Each row comes from the steps of one path. Every step used is in the known rows, and no mark comes twice. Write the path behind each row, first mark first.
Known rows:
nare, garap: [ 0.07  0.09 -0.05  0.15 -0.12  0.00  0.00 -0.10  0.02 -0.03  0.18  0.02
  0.05  0.01  0.00  0.26  0.11  0.19  0.08  0.00 -0.16  0.26 -0.07]
fuzav, baret, zevi: [-0.08 -0.05  0.07  0.07  0.19  0.15 -0.03  0.17 -0.06  0.02 -0.07 -0.04
  0.16  0.06 -0.03 -0.09 -0.17  0.07 -0.01 -0.11  0.21  0.12 -0.04]
fuzav, baret, garap, vilu, zevi: [ 0.04 -0.18 -0.06  0.32 -0.13  0.08 -0.30  0.15 -0.07 -0.10 -0.04  0.03
  0.13  0.03 -0.13  0.17 -0.08 -0.14 -0.05 -0.05 -0.31 -0.01 -0.09]
gesimab, nare, garap: [ 0.13  0.13 -0.10 -0.06 -0.06  0.05  0.02 -0.23  0.14 -0.07  0.02  0.00
  0.03  0.03  0.09  0.11  0.16  0.08  0.03  0.16 -0.18  0.29 -0.04]
gesimab, baret, fuzav: [ 0.12 -0.06  0.00 -0.18  0.04  0.03  0.06 -0.07 -0.09  0.00 -0.15 -0.13
  0.03 -0.07 -0.16  0.36 -0.06  0.00 -0.09  0.16 -0.05 -0.38  0.02]
vilu, garap: [ 0.02 -0.04 -0.02  0.04 -0.06  0.07  0.02 -0.16 -0.01 -0.02 -0.04  0.00
 -0.01 -0.04  0.06 -0.21 -0.08  0.10  0.00  0.10  0.24 -0.02  0.15]
zevi, baret: [ 0.16 -0.07 -0.02 -0.12 -0.01  0.16 -0.04  0.21 -0.09 -0.03  0.25 -0.04
 -0.03  0.19 -0.06 -0.20 -0.05 -0.05 -0.02  0.04 -0.07  0.12 -0.09]
garap, nare, gesimab, baret, zevi, vilu: [-0.21  0.18  0.15 -0.19  0.35 -0.22  0.13  0.21  0.22  0.15 -0.27 -0.01
 -0.04 -0.13  0.05 -0.02 -0.04  0.04 -0.03 -0.05  0.13 -0.07  0.05]
garap, nare: [-0.03  0.21  0.12  0.00 -0.06  0.08  0.12 -0.10  0.15  0.04  0.11  0.11
 -0.02 -0.01  0.14  0.21 -0.10 -0.02  0.18 -0.03  0.01  0.21 -0.02]
fuzav, baret, garap, nare: [-0.23  0.13  0.10  0.06 -0.12  0.18  0.04 -0.11  0.12 -0.03 -0.06  0.09
  0.07  0.07  0.16  0.40 -0.11 -0.14  0.01 -0.27  0.08  0.14 -0.22]
zevi, vilu: [ 0.04  0.01  0.01 -0.05  0.02 -0.05  0.01  0.10  0.08  0.07  0.14  0.04
 -0.07  0.00 -0.08 -0.32 -0.03  0.06 -0.08 -0.05  0.03  0.27  0.12]
nare, gesimab, baret, garap: [ 0.02  0.01  0.05 -0.08  0.05 -0.06 -0.06  0.11  0.13 -0.10  0.23 -0.09
 -0.03  0.00  0.05  0.02  0.13 -0.15 -0.06  0.04 -0.23 -0.08 -0.23]
zevi, baret, garap: [ 0.02 -0.07  0.01 -0.10 -0.13  0.13 -0.05  0.12 -0.12 -0.10  0.25 -0.05
 -0.07  0.24  0.01 -0.32  0.09 -0.14  0.02 -0.10 -0.09 -0.01 -0.25]
vilu, zevi, baret: [ 0.36 -0.06 -0.09  0.01 -0.07  0.10 -0.18  0.35 -0.17 -0.04  0.21 -0.04
  0.02  0.12 -0.16 -0.05 -0.03 -0.07  0.06  0.05 -0.12  0.13 -0.01]
vilu, zevi, baret, garap, nare, gesimab: [ 0.14  0.12  0.03  0.14 -0.15 -0.05  0.03  0.31 -0.03 -0.06  0.37 -0.04
 -0.03  0.08  0.10  0.08  0.12 -0.24  0.11 -0.26 -0.17  0.11 -0.25]
garap, vilu: [ 0.03 -0.10  0.03  0.12 -0.02  0.04 -0.11  0.03  0.05 -0.02  0.08  0.07
  0.00  0.02 -0.05 -0.11 -0.08  0.00  0.08  0.16 -0.33  0.03  0.01]
garap, vilu, zevi: [ 0.25 -0.08 -0.04  0.27 -0.08 -0.02 -0.22  0.16 -0.01 -0.04  0.09  0.06
  0.04 -0.05 -0.16  0.00 -0.07 -0.02  0.14  0.17 -0.36  0.04  0.09]
zevi, vilu, garap, nare, gesimab: [-0.14  0.12  0.03  0.02  0.05 -0.15  0.23 -0.06  0.20  0.11 -0.04  0.03
 -0.08 -0.16  0.20 -0.17 -0.07  0.06 -0.11 -0.19  0.31  0.16  0.17]
nare, gesimab: [ 0.17  0.03  0.02  0.15  0.06 -0.03  0.09  0.19  0.09 -0.03  0.46 -0.05
  0.01 -0.01  0.06 -0.14  0.02 -0.05  0.03 -0.07 -0.20  0.37 -0.08]
gesimab, nare, garap, baret, fuzav: [ 0.05  0.08 -0.14 -0.09  0.02 -0.07  0.21 -0.43 -0.02  0.01  0.05  0.00
  0.03 -0.09  0.05  0.58  0.25 -0.08 -0.13 -0.06 -0.02 -0.05 -0.03]
gesimab, nare, garap, vilu, zevi: [ 0.27  0.00 -0.17  0.17 -0.10 -0.04 -0.21 -0.09  0.09 -0.09 -0.07  0.06
  0.07 -0.05 -0.08  0.24  0.15  0.06  0.10  0.29 -0.50  0.08  0.08]
fuzav, baret, garap: [-0.08 -0.05  0.01  0.05 -0.09  0.17 -0.07  0.02 -0.01 -0.09  0.07 -0.02
  0.08  0.12  0.02  0.06 -0.05 -0.11 -0.06 -0.20  0.01  0.15 -0.22]

Write each row's path:
[-0.13  0.14  0.08  0.02 -0.11  0.06  0.14 -0.28  0.09  0.03 -0.16  0.09
 -0.03 -0.08  0.21  0.10 -0.15  0.08  0.10  0.04  0.34 -0.05  0.14] => vilu, garap, nare
[-0.07 -0.10 -0.07 -0.01  0.03 -0.03  0.22 -0.36 -0.17  0.06 -0.05 -0.01
  0.01 -0.16  0.03  0.19  0.00 -0.03 -0.16 -0.09  0.40 -0.32  0.14] => vilu, garap, baret, fuzav
[-0.26 -0.15 -0.01 -0.04  0.23  0.02  0.02  0.06 -0.06  0.11 -0.44 -0.07
  0.09 -0.04 -0.03 -0.36 -0.22  0.22 -0.23 -0.12  0.62  0.01  0.26] => fuzav, baret, zevi, vilu, garap
[-0.19  0.13 -0.08 -0.22  0.30 -0.22  0.09 -0.19  0.10  0.10 -0.14  0.09
 -0.02 -0.07  0.03 -0.10  0.29  0.05 -0.13 -0.05  0.22  0.16  0.08] => gesimab, nare, garap, baret, zevi, vilu
[-0.11  0.11  0.10 -0.10 -0.17  0.11  0.07  0.02  0.02 -0.04  0.16  0.03
 -0.09  0.18  0.14  0.00  0.04 -0.17  0.10 -0.16 -0.03 -0.03 -0.26] => zevi, baret, garap, nare
[ 0.11 -0.08 -0.02  0.28 -0.20 -0.05 -0.23  0.06 -0.06 -0.11  0.11  0.03
  0.01  0.01 -0.09 -0.07  0.06 -0.09  0.17  0.04 -0.39 -0.08 -0.06] => baret, garap, vilu, zevi
[-0.09  0.02  0.08 -0.07  0.18 -0.13  0.07  0.18  0.00  0.11 -0.04 -0.02
 -0.03  0.01 -0.06 -0.53 -0.02  0.13  0.05 -0.10  0.23  0.14  0.13] => baret, zevi, vilu
[ 0.39 -0.14 -0.10  0.05 -0.12  0.04  0.03  0.25 -0.32 -0.01  0.15 -0.18
  0.04  0.06 -0.23  0.17 -0.02 -0.08  0.03 -0.08 -0.09 -0.13  0.03] => vilu, zevi, baret, fuzav
[-0.09 -0.02 -0.05 -0.05  0.08  0.02  0.04 -0.27  0.00  0.02  0.03  0.12
 -0.02 -0.10  0.08 -0.08 -0.01 -0.04 -0.09  0.06  0.38 -0.05  0.10] => vilu, garap, baret
[-0.10 -0.10  0.05  0.16 -0.15  0.01 -0.11 -0.04  0.01 -0.11  0.09  0.03
 -0.05  0.08  0.01 -0.19  0.05 -0.07  0.12  0.03 -0.35 -0.09 -0.16] => baret, garap, vilu
[-0.03 -0.05 -0.06  0.24 -0.09 -0.04 -0.10 -0.09  0.06 -0.03  0.04  0.05
  0.04 -0.01 -0.03  0.26  0.08  0.19  0.07  0.10 -0.43  0.06 -0.07] => nare, garap, vilu
[ 0.04 -0.03  0.00  0.01  0.05 -0.05  0.20 -0.18 -0.09  0.06  0.23  0.00
  0.02 -0.09 -0.06  0.31  0.05 -0.14 -0.08 -0.16  0.10 -0.09  0.01] => garap, baret, fuzav
[-0.07  0.14  0.05  0.12 -0.01 -0.02  0.23 -0.12  0.14  0.02  0.03  0.02
 -0.02 -0.12  0.28  0.03 -0.09  0.01  0.03 -0.07  0.21  0.09  0.06] => vilu, garap, nare, gesimab
[ 0.31 -0.27 -0.10  0.16 -0.10 -0.01 -0.08  0.24 -0.32 -0.01  0.04 -0.12
  0.06  0.04 -0.27  0.14 -0.06 -0.07  0.00  0.02 -0.35 -0.35  0.05] => garap, vilu, zevi, baret, fuzav
[ 0.05 -0.02 -0.10  0.04 -0.04  0.01 -0.10 -0.23  0.12 -0.09 -0.08  0.04
  0.02  0.02  0.04  0.11  0.15  0.08  0.03  0.28 -0.46  0.09 -0.01] => gesimab, nare, garap, vilu
[-0.22  0.14  0.05 -0.08 -0.06 -0.05  0.14 -0.19  0.13  0.12 -0.29  0.10
 -0.09 -0.12  0.13 -0.13 -0.14  0.13 -0.05 -0.07  0.45  0.06  0.26] => zevi, vilu, garap, nare
[-0.39  0.11  0.12 -0.31  0.22 -0.10  0.06 -0.12  0.10  0.15 -0.73  0.03
 -0.06 -0.16  0.05 -0.08 -0.14  0.21 -0.03  0.15  0.58 -0.41  0.30] => gesimab, baret, zevi, vilu, garap, nare
[-0.24  0.11 -0.04  0.01  0.22 -0.25  0.05 -0.06  0.04  0.14 -0.03  0.08
  0.00 -0.09 -0.05 -0.02  0.22  0.18 -0.07 -0.22  0.25  0.17  0.03] => nare, garap, baret, zevi, vilu
[ 0.18 -0.16 -0.04 -0.08 -0.06  0.08  0.15  0.11 -0.26  0.01  0.11 -0.16
  0.00  0.13 -0.10  0.10 -0.03 -0.06 -0.06 -0.10 -0.04 -0.15 -0.07] => zevi, baret, fuzav
[-0.05 -0.05 -0.04 -0.06 -0.02 -0.04  0.04 -0.08  0.01  0.06 -0.16  0.01
 -0.07 -0.07 -0.01 -0.41 -0.07  0.15 -0.13  0.02  0.36  0.07  0.27] => zevi, vilu, garap
[ 0.16  0.01  0.03 -0.08  0.16  0.00 -0.07  0.19  0.13 -0.02  0.15 -0.06
  0.01 -0.06 -0.03  0.07 -0.01 -0.07 -0.11  0.17 -0.23  0.01 -0.08] => nare, gesimab, baret
[-0.04  0.01  0.06 -0.21 -0.05  0.04 -0.15 -0.03  0.04 -0.11 -0.04 -0.02
 -0.04  0.03 -0.02  0.06  0.08 -0.09  0.00  0.16 -0.10 -0.22 -0.16] => gesimab, baret, garap
[-0.21 -0.07  0.02 -0.30  0.25 -0.09 -0.06  0.00 -0.01  0.10 -0.57 -0.06
 -0.04 -0.11 -0.08 -0.40 -0.09  0.22 -0.13  0.24  0.51 -0.39  0.32] => gesimab, baret, zevi, vilu, garap
[-0.05  0.02  0.09 -0.24  0.26  0.02 -0.09  0.11 -0.01  0.01 -0.22 -0.06
  0.04 -0.02 -0.07 -0.08 -0.06  0.08  0.10  0.28  0.09 -0.25  0.03] => gesimab, baret, zevi
[-0.08 -0.20  0.00  0.02 -0.11  0.08 -0.17  0.14 -0.11 -0.11  0.11 -0.02
 -0.07  0.22 -0.03 -0.31  0.05 -0.14  0.00  0.02 -0.35 -0.22 -0.24] => zevi, baret, garap, vilu
[ 0.09  0.12  0.03  0.01 -0.24  0.06 -0.05  0.15 -0.07 -0.05  0.13  0.03
 -0.04  0.12  0.04  0.16  0.05 -0.19  0.18 -0.15 -0.05 -0.03 -0.17] => vilu, zevi, baret, garap, nare
